What can hang from each mark
J_267: J_240 J_629
J_145: J_629
J_469: J_668 J_806
J_668: J_240 J_469
J_984: J_526 J_806 J_807
J_240: J_215 J_267 J_526 J_668 J_806 J_807
J_629: J_145
J_806: J_469 J_814 J_984

Each row was made from one small tree. The marks that hang from a mark follow it in brackets, in the order of their numbers. Every link used is in the known rows. Write each row's tree.
In the rows, zero is written as 128.
Known rows
J_806(J_469(J_668) J_814 J_984(J_526 J_807)): [200 121 155  88 128 110 159 111  87 143 112  92 132 136 239 170 159  99
 166 152 129 147 120  39 135 100 134 150]
J_469(J_668(J_240(J_215)) J_806): [181 109 134 121 105 127 172 100 102 129 182  95 124 123 155 162 139  93
  77 165 126 142 117  90 104  98 124 160]
J_267(J_240): [172 103 136 123 115 116 152  93  92 126 148 103 130 134 117 140 140 105
 151 151 144 137 104  89 116  96 140 158]
J_806(J_469(J_668) J_984(J_807)): [191 110 135 105 126 124 150 105  92 144 156  94 130 130 211 153 143  95
 152 154 115 149 116  60 126 105 133 149]
J_145(J_629): [168  98 138 108 101 123 143  94  95 122 170 104 130 144  93 146 143  98
 131 149 115 142 118  96 116 118 129 157]
J_806(J_469 J_814 J_984(J_526)): [183 111 157  87 130 107 155 112  86 124 110  95 133 144 213 171 172 106
 162 144 112 151 123  52 141 115 138 151]
J_267(J_240(J_215 J_526 J_668(J_469) J_806 J_807) J_629): [151 134 114 136 101 108 138  69  77 184 201 103 108 128 156 154 132 111
 115 177 185 133 139 111 106 104 132 158]
J_267(J_240(J_215 J_526 J_806(J_469)) J_629(J_145)): [167 123 119 116 124 110 157  90  84 170 163 100 120 135 165 146 120 111
 134 167 181 129 123 116 114 108 150 140]
J_267(J_240(J_215 J_526 J_806)): [160 117 120 124 115 115 150  78  88 166 182 106 119 131 126 155 126 107
 119 165 175 136 125 106 113 106 140 147]
J_469(J_668(J_240)): [187 101 132 110 110 127 158 102 106 131 166  97 125 124 127 163 142  96
 125 154 135 136 111  86 108 104 130 166]
J_806(J_469(J_668(J_240(J_215))) J_814 J_984(J_526 J_807)): [200 130 157  86 123 109 163 114  90 157 117  95 124 128 231 170 154  96
 139 154 155 147 115  41 130 103 130 153]
J_668(J_240(J_215 J_267 J_526 J_807) J_469): [151 123 119 111  96 130 128  89  96 163 190 104 112 129 155 139 121 106
  83 160 177 140 143  89 118  96 125 164]
J_668(J_469): [175 103 139 114  98 126 140  92 103 114 159  99 126 150 130 138 150 102
 151 154 123 142 121  86 125 101 126 162]
J_806(J_814 J_984(J_526 J_807)): [190 122 154  86 128 120 154 102  85 125  99  97 135 144 200 149 157 101
 179 152 129 150 119  46 134 101 136 160]
J_668(J_240(J_215 J_267 J_806(J_814) J_807) J_469): [140 118 130 111  95 114 134  83  89 145 186 105 110 140 150 160 135 109
 101 161 180 148 137  94 126 107 132 171]
J_240(J_267 J_668 J_807): [126  98 103 111 109 121 123  77  84 134 198 103 126 124 154 151 131 119
 124 156 133 152 145  89 116 105 132 176]
J_806(J_469(J_668(J_240)) J_814 J_984(J_526)): [203 116 160  87 126 111 165 120  94 134 117  92 127 128 217 189 169  99
 142 146 125 145 117  50 132 111 133 155]
J_240(J_526 J_806): [161 103 117 107 122 120 141  82  94 146 181 102 126 142 130 154 130 103
 143 164 138 139 134 102 117 115 140 153]
J_469(J_668(J_240(J_807)) J_806(J_814 J_984(J_526))): [189 119 152 105 120 126 171 110  88 124 138  90 128 122 217 185 163  97
 104 161 109 149 128  61 117  98 131 165]
J_469(J_668(J_240(J_215)) J_806(J_814 J_984(J_526 J_807))): [203 133 154 101 119 123 177 109  91 135 128  91 127 126 224 167 149  91
 108 165 133 149 118  53 117  93 125 159]
J_984(J_526 J_806(J_469(J_668(J_240(J_267))) J_814) J_807): [191 127 138  77 114 100 144 108  91 147 109 104 132 152 184 130 120  96
 159 152 179 144 108  43 122  86 141 164]
J_668(J_240(J_526 J_806) J_469): [181 111 135 103 106 120 134  91 105 139 170 102 116 145 125 138 133  95
 134 162 156 136 124  98 120 107 131 164]
J_984(J_526 J_806(J_469 J_814) J_807): [180 122 143  77 116 101 139 103  87 137 100 106 137 167 174 118 134  99
 190 154 157 149 106  41 129  93 143 160]
J_984(J_806): [168 106 120 103 112 130 142  91  95 119 157 105 132 156 113 129 134 100
 160 154 125 151 111  77 114 110 138 161]
J_469(J_806(J_984(J_526))): [185 107 143 105 120 123 159 103  91 104 127  93 138 143 177 149 154  99
 130 157  85 152 124  76 124 100 133 161]

Write each row's tree
[201 139 138 128 125 118 149  91  80 144 151  96 123 131 209 118 133  95
 140 169 143 134 117  76 111  85 128 155] => J_267(J_240(J_526 J_668(J_469(J_806(J_984(J_807))))) J_629)
[161 115 130  84 129  90 132  88  77 137 143 100 126 141 222 157 137 112
 166 155 145 157 139  60 139 111 139 167] => J_240(J_267 J_668 J_806(J_469 J_814 J_984(J_526 J_807)))
[190 125 126  99 133 125 154  95  92 154 165  96 120 120 199 170 124  96
 125 159 165 141 131  73 119 106 136 156] => J_469(J_668(J_240(J_267 J_526 J_806(J_814 J_984(J_807)))))
[163 132 130 107 116 125 142  74  86 154 201  98 109 130 213 185 159 109
 128 170 144 155 155  77 130 127 119 153] => J_240(J_215 J_526 J_668(J_469) J_806(J_814 J_984))
[193 109 132 117 119 131 166 104 103 133 177  94 127 122 168 157 131  90
  91 165 124 135 120  86 102  94 129 156] => J_469(J_668(J_240(J_526)) J_806)
[188 112 141 104 106 129 138 101 106 136 157 101 120 139 136 134 137  94
 133 157 150 134 118  82 119 100 126 163] => J_668(J_240(J_526) J_469)
[160 117 126 124 103 124 141  86  85 132 159  99 121 129 160 133 141 116
 160 164 156 135 123 101 111  91 136 170] => J_267(J_240(J_668(J_469) J_807) J_629(J_145))
[203 122 153 104 126 124 174 104  88 119 123  89 136 134 231 165 154  93
 137 163 107 148 124  51 122  89 130 155] => J_469(J_668 J_806(J_814 J_984(J_526 J_807)))
[175 104 143 122 122  97 162  94  87 143 163 101 123 133 162 179 148 106
 146 156 156 137 109  88 122 104 146 148] => J_267(J_240(J_806(J_469(J_668) J_814)))
[187 118 158  82 131 107 149 110  83 134 100  98 135 147 223 147 158 101
 179 148 128 151 117  41 140 104 138 152] => J_806(J_469 J_814 J_984(J_526 J_807))
[188 124 122 111 138 127 159  92  82 144 142  95 125 131 172 151 130 107
 159 162 152 132 123 109 116 111 152 147] => J_267(J_240(J_526 J_806(J_984)) J_629(J_145))
[129 113  95 118 110 112 135  77  84 193 228 101 115 124 184 185 113 115
  76 168 169 144 161 104 117 110 139 145] => J_240(J_215 J_267 J_526 J_806(J_469(J_668)) J_807)
[174 107 131  86 107 105 137 102  94 130 120 105 136 165 133 129 137 103
 168 150 131 148 113  67 124 103 141 161] => J_984(J_526 J_806(J_469))
[153 117 142  92 116 106 145 100  82 157 149 102 117 134 187 178 156 107
 118 158 151 155 130  76 131 122 139 164] => J_668(J_240(J_215 J_806(J_469 J_814 J_984(J_526)) J_807))
[190 113 146 111 108 128 146 104 105 122 162  99 123 141 159 124 135  90
 109 162 129 137 120  85 116  91 125 161] => J_668(J_240(J_526) J_469(J_806))
[165 121 129 101 119 113 130  76  83 122 172  99 118 140 208 153 139 108
 160 160 144 158 142  69 136 109 129 170] => J_240(J_267 J_668(J_469) J_806(J_814 J_984(J_807)))
[177 105 149  93 134 110 151 107  90 126 149 100 121 138 178 166 155  98
 145 149 128 151 111  76 132 128 142 159] => J_668(J_240(J_806(J_469 J_814 J_984)))
[150 129 114 136 115 112 151  77  75 186 184 105 116 131 140 158 125 108
 111 172 183 130 128 116 104 106 145 150] => J_267(J_240(J_215 J_526 J_806 J_807) J_629)
[198 124 139 110 139 135 172 109  91 127 164  90 126 114 234 181 140  93
  82 156 121 144 133  65 116 101 130 150] => J_469(J_668(J_240(J_267 J_526)) J_806(J_814 J_984))
[176 112 130 127 119 101 157  87  84 139 151 102 125 144 108 145 134 103
 152 160 156 129 103 114 109 106 149 159] => J_267(J_240(J_806) J_629)
[143 108 134  92 123  99 133  88  74 143 164  99 123 134 215 182 166 117
 156 159 120 161 146  70 134 125 138 166] => J_240(J_668 J_806(J_469 J_814 J_984(J_526)) J_807)
[169 118 126 124 114 123 153  87  90 161 169 105 124 126 138 149 132 107
 118 159 169 134 120  91 113 100 135 146] => J_267(J_240(J_215 J_526))
[193 107 134 122 123 137 170 101  95 112 171  88 132 126 196 174 152  94
 109 161  80 150 126  79 115 104 129 152] => J_469(J_668 J_806(J_984))
[208 124 160  82 128 108 159 118  91 144 105  94 128 132 229 165 155  94
 160 150 143 146 110  39 131 100 134 156] => J_806(J_469(J_668(J_240)) J_814 J_984(J_526 J_807))
[197 110 139 112 115 127 170 102  95 115 142  88 135 133 192 172 154  97
 116 161  86 148 130  74 117  95 128 157] => J_469(J_668 J_806(J_984(J_526)))
[182 124 124 119 138 101 146  90  75 164 170  99 118 127 189 157 137 105
 147 161 148 136 122  95 115 118 143 150] => J_267(J_240(J_526 J_668 J_806(J_469 J_984)) J_629)
[120 120  95 119  95 118 115  61  84 173 235 104 109 130 170 160 119 120
  93 174 172 150 171 104 118 108 124 165] => J_240(J_215 J_267 J_526 J_668(J_469) J_806 J_807)
[188 120 156  97 129 120 164 104  84 110 108  94 139 146 216 140 153  95
 150 159 104 153 118  52 129  93 135 158] => J_469(J_806(J_814 J_984(J_526 J_807)))
